What can hang from each mark:
j_955: j_562
j_374: j_562
j_562: j_374 j_394 j_433 j_955
j_394: j_562
j_445: j_394
j_859: j_562 j_750
j_750: j_859
j_251: j_562

Every row comes from one small tree of marks. The marks that hang from a mark follow it in brackets, in the order of their numbers. Every link used is in the known rows. Which tree was each row made from?
In the rows, 128 means zero.
Known rows:
j_374[j_562[j_433 j_955]]: [135  58 185 131 116 184  94 135 130 109 152 153 117 158 123  55 159 110
 172]
j_374[j_562[j_394 j_433]]: [149  57 172 128 106 115 102 121 137 128 148 138 135 162 115 122 111 114
 160]
j_859[j_562 j_750]: [112 180 149  34 147  92 183 170  80  98 104  68 154 119 158 166 122 122
 132]
j_955[j_562]: [145 116 116 148 151 123 126 129 117 107 126 106 140 118 189 125 117 127
 133]
j_750[j_859[j_562[j_394 j_955]]]: [ 93 115 162 107  92 163 103 120 116 124 148  73 118 111  92 187 172 178
 121]
j_562[j_394 j_433 j_955]: [133  61 156 180  74 181  93 100 134 146 138 136 143 135 104 158 144 136
 143]
j_562[j_394 j_433]: [143  81 134 162  96 117 110 112 130 145 117 143 160 138 121 161 108 139
 130]
j_859[j_562]: [102 161 172  70 151  92 136 146  87  95 119 115 164 130 159 129 128 134
 117]
j_445[j_394]: [126 119  99  98 164  40 110 126 135 118 113 106 119 153 168  92 173 183
 111]
j_562[j_374 j_955]: [127 140 132 145 130 146 105 104 168 131 128 121 126 135 161  52 151 144
 113]
j_394[j_562[j_374 j_433 j_955]]: [153 128 120 166 139 183 121 126 119 143 145 176 131 106 139 100 107 119
 124]
j_445[j_394[j_562[j_374 j_433 j_955]]]: [150 126  80 155 167 120 119 119 128 144 151 182  86 129 131  92 151 137
 119]
j_750[j_859[j_562[j_955]]]: [ 87 134 153  89 126 165 109 148 105 105 130  90 117 114 115 123 179 177
 123]
j_955[j_562[j_374 j_433]]: [162 126  71 197 160 118 148 124 144 134 112 189 119 132 162  73  87  81
 134]
j_750[j_859[j_562[j_374 j_433 j_955]]]: [104 145 109 138 134 156 132 142 134 133 114 176  98 127  88  73 154 131
 121]
j_251[j_562[j_374 j_394 j_433 j_955]]: [156 108  85 203 117 139  64  94 204 147 129 144 128 130 112 117 116 125
 135]
j_955[j_562[j_433]]: [152  92 104 182 142 144 134 139 110 119 113 165 138 127 161 121 106  98
 149]
j_750[j_859[j_562[j_394 j_433 j_955]]]: [101  92 148 141  85 179 107 128 109 136 137 132 114 122  62 179 162 149
 136]
j_750[j_859]: [124 111  98 108 131 108 102 152 146 127  97  85 135 115 148 100 139 212
 110]

Which tree is each row?
[161 146 102 145 163 118 139 140 119 144 124 184 149 108 155 103  69 123
 112] : j_394[j_562[j_374 j_433]]
[167 108  79 216 126 119 141  95 152 154 132 171 118 134 138 138  82  83
 129] : j_955[j_562[j_374 j_394 j_433]]
[117 174 123 101 133 150 188 152 112 123 112 147 112 129 115 110 136  75
 142] : j_859[j_562[j_374 j_433 j_955] j_750]
[ 95 168 122 105 143 142 123 135 144 122 128 117 101 118 117  74 163 158
 106] : j_750[j_859[j_562[j_374 j_955]]]
[119 156 134  64 138 108 191 181  73 108  92 128 149 127 129 161 112  96
 146] : j_859[j_562[j_433] j_750]
[151 167  72 105 199  39 130 122 128 132 140 130 106 121 177  99 124 165
  94] : j_445[j_394[j_562[j_374]]]
[139  96 122 196  89 159 104  83 168 162 136 164 123 142 107 111 131 120
 125] : j_562[j_374 j_394 j_433 j_955]
[112 162  87 120 155  95 149 159 131 134  93 178 115 128 102  76 116 133
 108] : j_750[j_859[j_562[j_374 j_433]]]
[138  40 191 149  85 182  84 108 138 127 170 133 117 158  99 117 153 111
 172] : j_374[j_562[j_394 j_433 j_955]]
[104 134 142  87 117  97 119 134 112 127 127  76 136 115 108 188 131 181
 109] : j_750[j_859[j_562[j_394]]]
[ 99 162 169  53 123 158 164 159  86  96 127  64 134 115 142 164 163 121
 144] : j_859[j_562[j_955] j_750]
[159  72 112 202 110 142 126 112 119 137 134 148 136 128 135 186  95  99
 148] : j_955[j_562[j_394 j_433]]
[123 197 127  69 134  66 191 128 127 129 121  75 132 123 136 184  97 106
 114] : j_859[j_562[j_374 j_394] j_750]
[117 138 157 156 105 152 132  94 129 139 148 174 125 143  91 135 132  84
 125] : j_859[j_562[j_374 j_394 j_433 j_955]]
[168 126  64 183 138  70  83 109 201 146 109 148 144 134 128 119  75 128
 119] : j_251[j_562[j_374 j_394 j_433]]
[145  92 152 151 124 208 107 142  84 129 148 150 151 100 137 148 122 137
 140] : j_394[j_562[j_433 j_955]]
[129  61 206 115  93 167  77  98 145 116 181  74 119 149 131 121 162 139
 158] : j_374[j_562[j_394 j_955]]
[115 121 165 104  84 169 164 140  87 125 135 107 132 124  87 221 141  94
 157] : j_859[j_562[j_394 j_433 j_955] j_750]
[117 216 116  50 164  68 197 158 116 114 102  94 133 125 161 119 106 105
 115] : j_859[j_562[j_374] j_750]
[111 138 157  87 115 173 173 170  75 107 115 122 131 126 113 161 151  91
 159] : j_859[j_562[j_433 j_955] j_750]
[101 149 133 125 112 139 114 105 152 142 148  96 102 118  93 140 154 159
 102] : j_750[j_859[j_562[j_374 j_394 j_955]]]
[143 151  89 152 159 124  66 116 203 116 124 102 129 122 166  59 133 150
 122] : j_251[j_562[j_374 j_955]]
[116 178 152 105 140  66 143 100 130 129 137 120 148 135 138 148 105 114
 100] : j_859[j_562[j_374 j_394]]
[110 168 112 104 133  71 133 117 148 143 123 101 118 121 110 143 115 163
  93] : j_750[j_859[j_562[j_374 j_394]]]
[133 171 113 101 121  80 198 139 119 142 108 136 133 134 107 178  86  79
 128] : j_859[j_562[j_374 j_394 j_433] j_750]
